What can hang from each mark:
z36: z709
z709: z36 z107 z236 z783 z879
z524: z107 z917
z917: z524
z920: z709
z879: z709
z47: z709

Each row was made from one small tree. The marks that hang from a mark follow it in brackets, in the order of their numbers. Every link used is in the known rows. Write each row's tree.
Known rows:
z36{z709}: [-16.1 -12.3  16.7   9.6  -2.3  11.6  17.2 -16.8  -5.0 -22.2 -18.1  -8.9
  13.4  -8.7  15.3   3.0  -5.7  -5.6]
z36{z709{z107 z236 z783 z879}}: [-16.0  -4.4  -7.5  45.7 -22.2 -12.8   8.8  48.6   3.5 -21.4 -38.1 -16.7
  13.7  -9.8   9.8  15.2 -23.6  -5.1]
z917{z524}: [-12.5   1.5   2.1 -10.8  14.2 -19.5   8.4 -13.3  -4.4 -22.5 -14.5  -4.8
  25.4  15.8   5.3   5.5   8.8 -10.7]
z47{z709{z36 z783 z879}}: [-22.9 -13.9 -20.0  -0.1 -20.4 -12.7  15.2  44.0  10.6   3.1 -24.8  17.5
  17.9  17.8  25.9  25.7 -14.8  16.0]
z524{z107}: [-10.9  13.9  12.2  17.4   1.2   0.0  11.3   5.9 -17.7   3.2  -0.3 -23.7
  -2.3   4.7  15.6   4.8   1.9   8.0]
z879{z709}: [-13.5 -12.5   9.7   0.5   8.5  -0.6  14.4 -14.1  -6.3  -8.2 -18.2  -1.8
  13.8  -0.9  22.2  23.7  -9.3   1.9]
z920{z709{z36 z107 z236 z783 z879}}: [-16.7   2.7 -17.7  28.5 -28.1 -25.2  -6.1  65.2  16.4   0.2 -21.1  -7.5
   7.1   0.3  20.0  37.8 -24.9   9.6]
z917{z524{z107}}: [ -4.3  17.9   5.8   2.0  10.5 -20.0  11.5  -0.5 -15.7 -15.1  -8.3 -17.0
  11.4  19.0   9.4  -1.8   3.2  -3.4]
z47{z709{z236 z783 z879}}: [-38.2 -11.1 -13.3  23.6 -17.9 -21.7  19.6  44.1   7.7  -6.3 -39.9   0.9
  19.0   2.1  11.4  32.6 -18.5   2.7]
z709{z107 z236 z783 z879}: [-20.0   5.2 -20.9  42.1 -13.9 -25.3  -1.3  62.5   0.7  -4.4 -28.0 -20.2
  12.8  -1.9   5.9  28.0 -12.2  -2.2]
z920{z709}: [-24.3  -6.0  26.8  -0.6  -5.1   2.3  11.0 -16.5   2.4  -6.8  -8.5  -9.1
   6.0  -0.9  17.8  25.5  -1.9  -3.6]
z36{z709{z236 z783 z879}}: [-28.1 -12.8   2.1  37.5 -17.7 -15.2  18.0  36.7  -1.3 -15.4 -34.1  -6.2
  20.4  -5.3   8.1  11.3 -18.1  -8.9]
z36{z709{z236 z879}}: [-28.4 -11.4  -4.5  30.8 -16.3 -12.4   6.9  23.1   4.4 -21.4 -33.7  -7.5
  29.9 -17.1   6.5  12.2 -12.6  -5.8]
z47{z709{z36 z107 z236 z783 z879}}: [-20.1  -3.2 -41.2  26.0 -27.3 -22.6   2.9  73.4  21.4  -6.5 -38.2   2.3
  11.2  -0.7  17.8  36.5 -27.7  20.2]
z524{z917}: [-24.4  10.7  13.5  -0.3   3.2   0.7   9.5 -21.1   6.9   4.1 -12.4 -16.7
  23.8   6.2  15.6  10.1  -7.4  -5.2]
z709{z107 z236 z783}: [-13.1   4.7  -8.1  41.3  -1.5 -13.6   5.9  36.6   2.4  -8.2 -22.9 -28.4
  -1.9  -5.2   5.8  26.8 -13.5  -1.2]
z879{z709{z107 z783}}: [ -2.0  -5.8   6.2  15.4   3.9  -1.5  16.3  14.2  -7.0 -10.8 -22.1  -9.8
   0.0   4.7  25.5  26.4 -23.0   2.0]
z47{z709}: [-25.9 -12.5  -0.2  -3.3  -4.9   5.9  19.1  -7.6   6.9 -12.8 -25.7   0.2
  12.3   1.4  16.8  23.9  -5.4   6.0]
z879{z709{z36 z236 z783}}: [-11.1 -14.2 -14.4  18.2   3.2 -19.3  11.8  27.4   4.6  -0.2 -23.5   4.7
   2.7  -1.6  23.3  29.6 -31.4  12.6]
z920{z709{z107}}: [-13.9   0.5  14.9   5.9 -11.1   4.5   1.9  -1.9   6.1 -14.0 -10.5 -19.6
   0.7  -4.6  19.8  28.9  -6.7   1.4]

Write each row's tree:
[-10.7   4.3 -41.6  35.1 -18.5 -32.2  -9.7  78.3  12.5   2.7 -24.3  -8.7
  11.1   0.6  12.6  29.2 -15.6  12.6] => z709{z36 z107 z236 z783 z879}
[-13.6  -1.3 -42.7  15.5 -15.9  -7.6  -1.3  36.4  26.9 -16.5 -32.1  -4.1
   5.5 -14.2  16.5  32.3 -22.5  25.5] => z47{z709{z36 z107 z236}}
[-18.9  -2.6 -15.8  39.3 -21.4 -10.3  -1.6  37.3   7.8 -28.0 -38.5 -17.9
  24.1 -19.1   7.0  16.5 -16.8  -0.3] => z36{z709{z107 z236 z879}}
[-14.6  -5.0 -20.1  24.4   0.3 -20.8   5.5  37.8   8.9   5.1 -11.3  -6.2
   3.3   0.2  11.4  22.5 -13.6   9.2] => z709{z36 z236 z783}
[  0.2  -3.7 -26.0  27.5  -2.4 -17.3   3.7  40.9   9.4  -7.0 -26.2  -6.4
  -3.3  -6.7  24.6  32.3 -34.3  17.2] => z879{z709{z36 z107 z236 z783}}
[ -4.1   6.2 -39.7  26.4  -5.2 -14.9 -14.7  40.6  18.0  -9.1 -15.8 -16.7
   5.0 -16.6   9.7  26.5 -11.4  18.7] => z709{z36 z107 z236}
[-19.5 -11.2   4.5  24.0   8.1 -15.2  18.9  12.1  -4.6  -6.3 -26.6  -6.0
   5.3  -1.9  15.0  29.3 -24.7  -1.7] => z879{z709{z236 z783}}
[-32.6  -3.3  -8.6  33.1  -7.9 -29.4   8.1  48.5  -2.9   1.9 -23.3  -7.9
  20.0   2.6   4.2  24.7  -6.8  -7.8] => z709{z236 z783 z879}
[-10.2  -1.5 -14.0  24.4   2.3 -11.0   0.9  14.5   5.4 -19.1 -30.5 -18.1
   6.9 -18.2  16.6  32.9 -22.8   6.4] => z879{z709{z107 z236}}
[-27.7   2.9  -6.7  27.7 -24.1 -18.4  -7.9  38.3  12.9 -13.5 -24.3 -19.4
  16.2 -12.1  10.3  37.9 -14.9  -0.2] => z920{z709{z107 z236 z879}}
[  5.9  -7.8 -14.5   8.7  -1.6  -4.8   8.8  26.3   3.5  -3.1 -17.5   1.1
  -2.5   6.6  33.3  27.4 -27.2  17.3] => z879{z709{z36 z107 z783}}
[-20.3 -14.9  16.6  20.1 -15.4  -3.9  22.4  19.7  -8.6 -11.5 -22.8  -0.5
  20.9   6.8  17.6   6.8 -11.1 -10.1] => z36{z709{z783 z879}}
[-21.0 -12.8  11.9  39.0  -6.2  -3.1  22.9   9.2  -1.4 -18.6 -28.0 -13.5
   5.4  -8.9   8.5   8.8 -19.4  -8.1] => z36{z709{z236 z783}}
[-23.6  -1.3 -37.8  18.8 -11.3 -30.3 -11.0  52.3  13.0   3.5 -17.9   1.9
  28.0  -6.1  10.7  25.6  -4.6  12.8] => z709{z36 z236 z879}
[-14.7 -10.5  14.4   2.0  -9.2  -4.9  13.1  12.1   6.5   6.7  -2.3   2.9
  -2.1  13.6  26.6  26.3 -14.1   6.4] => z920{z709{z36 z783}}
[ -3.4   3.0 -31.3  34.9  -5.8 -17.4  -3.3  54.5  13.4  -1.3 -16.7 -16.7
  -5.5  -3.2  12.4  25.9 -20.0  15.0] => z709{z36 z107 z236 z783}
[ -4.5   4.6 -35.4   9.5 -16.5 -14.9 -16.1  51.1  10.2  -1.3 -10.1  -2.3
  20.6   3.0  19.9  24.9  -0.6  16.1] => z709{z36 z107 z879}
[-31.6 -14.4  -1.5   5.3 -15.7  -9.9  23.8  29.5  -0.7  -3.3 -30.5   8.1
  18.8  14.8  18.4  26.0 -11.3   1.7] => z47{z709{z783 z879}}
[-10.6  -6.6   5.5  29.5 -21.6  -1.7  14.5  33.9  -4.1 -18.5 -26.9  -9.6
  15.7   3.3  18.5   9.7 -16.1  -4.5] => z36{z709{z107 z783 z879}}
[-14.8  -7.5 -14.5   6.8 -10.4 -20.9   4.8  47.3  -0.1  13.8  -7.0  10.7
  17.4  18.0  21.4  19.2  -3.7   8.0] => z709{z36 z783 z879}
[-18.3   0.2  13.0  16.7 -22.9  -9.6   7.0  32.4  -0.5  -3.5 -16.9 -11.6
   7.9  10.1  21.0  32.1 -12.3  -4.8] => z920{z709{z107 z783 z879}}
[ -3.2  -5.4  13.2  28.1  -9.7  10.9  20.5   9.5  -3.2 -22.8 -23.8 -16.9
  -0.3  -1.5  17.6   5.7 -17.0  -4.4] => z36{z709{z107 z783}}
[-13.6   3.1  -5.6  24.0 -11.7 -13.9   4.4  46.4  -6.5  -2.0 -17.8 -13.0
  13.0  11.7  15.8  22.2  -2.1  -3.4] => z709{z107 z783 z879}
[-11.3   6.8 -49.8  29.0 -18.5 -28.2 -21.4  67.6  18.5  -4.2 -23.5  -9.3
  20.8 -11.7  11.2  29.5 -11.2  16.8] => z709{z36 z107 z236 z879}
